In the rows, zero is written as 128.
Known rows, with every step that occurs
movas-zugid-kamilit-luza-ziseriz-sizu: [152 142 130 111 153 116 114 141 122  64  90 141 124 135 108 146 120 151
 138 112 151 123 130  88 119  84 127 127 116]
kamilit-luza: [126 151 100 129 115 156 147 119 139  89 138 139 146 154 136 127 155  88
 133 106 130 122 119 112 139 154 103 137 101]
rezat-movas-luza-ziseriz-sizu-vabiv: [130 104 194  78 126  94  59 139 122 157 135  89 109  93 112 147  87 143
 135 178 118 104 108  59 149 139 135 106 184]
kozos-ziseriz-sizu-vabiv: [142 146 152  74 144 114 112 140 145 143 139 134 132 142 148 139  84 119
 128 142 124 101 126 117 136 131 170 141 180]
zugid-kamilit-kozos-ziseriz-sizu-vabiv-luza: [126 149 129  89 144  44 150 126 139 123 118 116 109 120 119 176  72 135
 148 135 141  89 104 102  97   4 175 154 154]
kozos-ziseriz-sizu-vabiv-luza-movas-rezat: [108 128 137 178 136  49 109 117 126 178 133 104 130 127 142 158  61 143
 121 144 106  80 148 114 127  87 166 137 190]
vabiv-luza-movas: [114 124 109 167 122 143 140 120 120 146 140 115 150  97 126 105 131 118
 123 122 110 144 132 138 140 146 107 102  99]
movas-rezat-kamilit-kozos-ziseriz: [125 108 136 115 104 144 142 119 112 149 135 147  98 183 163 152 158 120
 109 141 146 143 132 194 134 151 140 187 149]
vabiv-luza: [107 128 125 155 115 155 144 126 143 118 147 115 148 127 135 110 143 119
 128 118 113 128 111 128 149 151 100 132  88]
rezat-kamilit-luza-movas: [142 143  90 136 107 144 129 124 112 124 121 136 140 138 144 133 162  95
 111 119 111 151 152 151 143 146 116 121 113]
roriki-kamilit: [123 118 134  82 126 164 107 157 167 141 136 147 149 145 116  90 157 113
 125 145 152 165 119 162 109 168 120 136  99]
movas-luza-ziseriz-sizu-vabiv: [129 110 173 108 146 111  89 135 116 120 120 101 114 101 117 162  95 171
 148 165 145 113 115  94 154 144 133 127 174]
ziseriz-sizu-vabiv-luza-movas-zugid-kamilit: [126 139 121 153 158  53 102 132 139 132  99 135 135  52 106 117  72 172
 128 124 113 114 140  99 113  30 163  80 125]
kozos-ziseriz-sizu-vabiv-luza-movas: [120 139 130 128 144  66 115 132 124 166 131 108 143  95 137 151  60 125
 117 137  98  97 138 112 132  83 167 124 172]
vabiv-luza-movas-zugid-kamilit-kozos: [114 119  95 151 141 103 159 120 109 116 113 148 119  52  95 114 142 156
 122 109 146 154 128 149  97  55 129  96  83]
vabiv-luza-movas-zugid-kamilit: [127 128  98 185 148 106 141 138 128 123 127 147 140  71  93  89 126 153
 121 100 119 163 128 133 117  85 125  94  79]
luza-movas-rezat: [128 107 123 177 127 159 124 106 122 164 145 138 128 144 128  92 155 127
 133 139 143 140 162 163 137 190 116 102 132]
roriki-vabiv-luza-ziseriz: [102 129 149 126 114 159 125 126 132 137 155  96 114 137 121 128 131 145
 140 139 110 138 113 126 119 146  99 134 133]
kamilit-luza-movas: [135 148  85 142 123 143 146 116 113 113 133 138 149 130 126 123 152  93
 130 109 128 129 147 129 133 149 108 105 110]
vabiv-luza-movas-rezat-kamilit: [106 110 121 207 101 124 115 111 118 167 129 109 129 130 143 126 146 137
 106 138 105 146 151 171 151 145 110 133 116]
sizu-ziseriz: [128 124 139 133 126 166 136 147 120  97 154 133 123 148 141 115 153 121
 131 121 125 120 114 144 136 193 105 151 122]
zugid-kamilit-kozos-ziseriz-sizu-vabiv: [143 148 133  46 157  79 136 126 140 123 120 141 105 145 115 159  92 129
 156 147 166 104 117 126  99  49 183 139 170]
kamilit-kozos-ziseriz-sizu: [132 121 139  45 131 158 140 132 126 135 117 142 132 143 147 148 121 106
 122 143 162 117 135 140 135 119 148 159 148]
kamilit-kozos-ziseriz-sizu-vabiv-luza: [107 135 147  78 127  75 141 121 125 133 126 109 119 106 145 182  81 129
 123 139 133  83 116 107 117  57 165 159 164]
luza-ziseriz: [145 117 158 103 133 192 121 128 108 112 147 121 118 160 128 110 159 128
 138 138 143 155 124 148 138 213 108 119 126]
zugid-movas-luza-ziseriz-sizu: [143  96 158 136 141 156 129 142 112 117 102  96 153 113 121 131 104 157
 154 133 143  94 107  77 146 173 111 133 144]
kozos-kamilit-luza-ziseriz-sizu: [159 146 142  91 141 152 148 142 135 100  99 110 111 168 121 174 113 109
 127 123 108 120 144 109 139 115 129 151 156]
kozos-ziseriz: [140 135 128 109 132 166 148 145 133 135 158 146 144 164 138 112 141  96
 124 113 125 146 110 154 144 189 139 156 133]
vabiv-luza-movas-rezat-kamilit-kozos: [ 95  95 116 173  98 115 134  90 101 164 118 111 108 114 148 146 157 137
 108 146 133 143 157 183 129 116 110 131 118]

Rows
[142 118  99 112 150 133 153 122 110 117 117 177 110  77  94  92 156 146
 125 122 169 169 143 163  97  97 138  83  99]
luza-movas-zugid-kamilit-kozos
[117 127 165 137 129 105 125 115 114 110 155  89 105 123 127 148 115 149
 140 137 111 115 108 122 121 151 123 112 136]
sizu-vabiv-luza-ziseriz
[120 113 127  43 124 134 142 156 145 145 136 154 132 154 123 127 148  98
 113 144 164 154 113 167  84 131 147 170 128]
roriki-kamilit-kozos-ziseriz
[138 146  97 194 132 122 168 113 138 140 133 131 112 164 117 138 136  98
 118 105  99 129 158 147 127 133 123 127 152]
kozos-kamilit-luza-movas-rezat
[111 127 133 142 146  79  96 128 130 142 110 129 137  41 130 127  79 166
 100 131 107 103 150 102 130  78 152  82 128]
ziseriz-sizu-vabiv-luza-movas-zugid
[ 93 119 116 188  94 125 101 116 140 198 139 106 116 126 137 125 135 144
 117 146  95 149 154 169 133 115 112 132 139]
roriki-vabiv-luza-movas-rezat-kamilit
[122 115 162 112 127 151 109 125 121 118 110  88 136 133 138 146 108 146
 131 147 124 117 135 105 147 133 106 132 123]
vabiv-luza-ziseriz-sizu
[128 107 135 178 125 163 154 109 143 136 133 128 141 165 147  91 148 130
 151 113 133  91 116 121 117 206 107 118 124]
zugid-movas-rezat
[149 137 109  83 142 136 176 134 128 114 144 153 115 163 111 125 145 105
 146 121 163 151  99 161 101 108 147 161 127]
zugid-kamilit-kozos-ziseriz
[137 141  95 145 117 137 117 137 109 113 108 162 137  97 143 122 164 127
  85 103 106 155 148 154 142 137 128 114  97]
rezat-kamilit-luza-movas-zugid
[138 157  94 149 141 123 149 138 147  62 121 167 133 128 106 111 150 122
 128  86 139 134 104 105 117 101 126 128  82]
movas-zugid-kamilit-luza
[131 118 119 136 142 168 120 132 117 139 131 170 144  80 123  76 150 139
 105 116 133 164 152 159 138 172 129  83 105]
luza-movas-zugid
[ 90 141 124 136 105 155 129 130 163 149 155 112 135 122 132 111 129 127
 135 122 106 129 112 124 124 120 102 137 110]
roriki-vabiv-luza
[135 107 123 168 111 160 107 111 123 172 134 139 122 150 145 113 164 135
 119 147 125 163 166 188 148 185 122 119 129]
luza-movas-rezat-kamilit
[153 160  69 149 138 117 148 119 128 101 126 144 140 143  95 117 143  96
 152 106 139 141 130 122 115  98 121 102 103]
zugid-kamilit-luza-movas
[130  95 170 115 116 148  96 146 111 147 158 103 120 114 106 111 140 125
 133 149 117 144  94  90 158 200  97 129 142]
rezat-movas-luza-ziseriz
[144 125 137 184 103 128 140 109 105  99 110 102 118 196 161 154 151 131
 142 110 115  94 127 116 113 181 105 151 136]
zugid-movas-rezat-kamilit-luza-ziseriz
[134 109 133 173 108 163 137 118 140 145 122 125 131 171 165 102 153 136
 136 119 120 116 128 151 130 193 117 141 119]
zugid-movas-rezat-kamilit
[108 138 151 117 127  97 109 125 150 131 125 103 139 101 144 145  85 143
 132 143 116  86 125  91 137  91 133 118 129]
ziseriz-sizu-vabiv-luza
[134 149 109 123 100 157 132 132 135  95 125 135 139 158 154 140 167  96
 118 116 115 137 124 142 152 150 111 153  96]
rezat-kamilit-luza
[148 132 147  83 135  93  80 145 127 101 101 130 120 128 109 130 109 133
 128 124 122 115 119  48 114  75 128 108 130]
rezat-movas-zugid-kamilit-luza-ziseriz-sizu
[147 135 116  49 145 128 151 138 136 123 112 149 126 156 119 142 114 113
 148 136 173 130 124 133 120  70 156 161 144]
zugid-kamilit-kozos-ziseriz-sizu
[140 148 111 120 123 104 113 146 153 101 134 156 125 122 107  95 145 102
 124  95 106 127  99  73 110  95 123 113  93]
rezat-movas-zugid-kamilit-luza
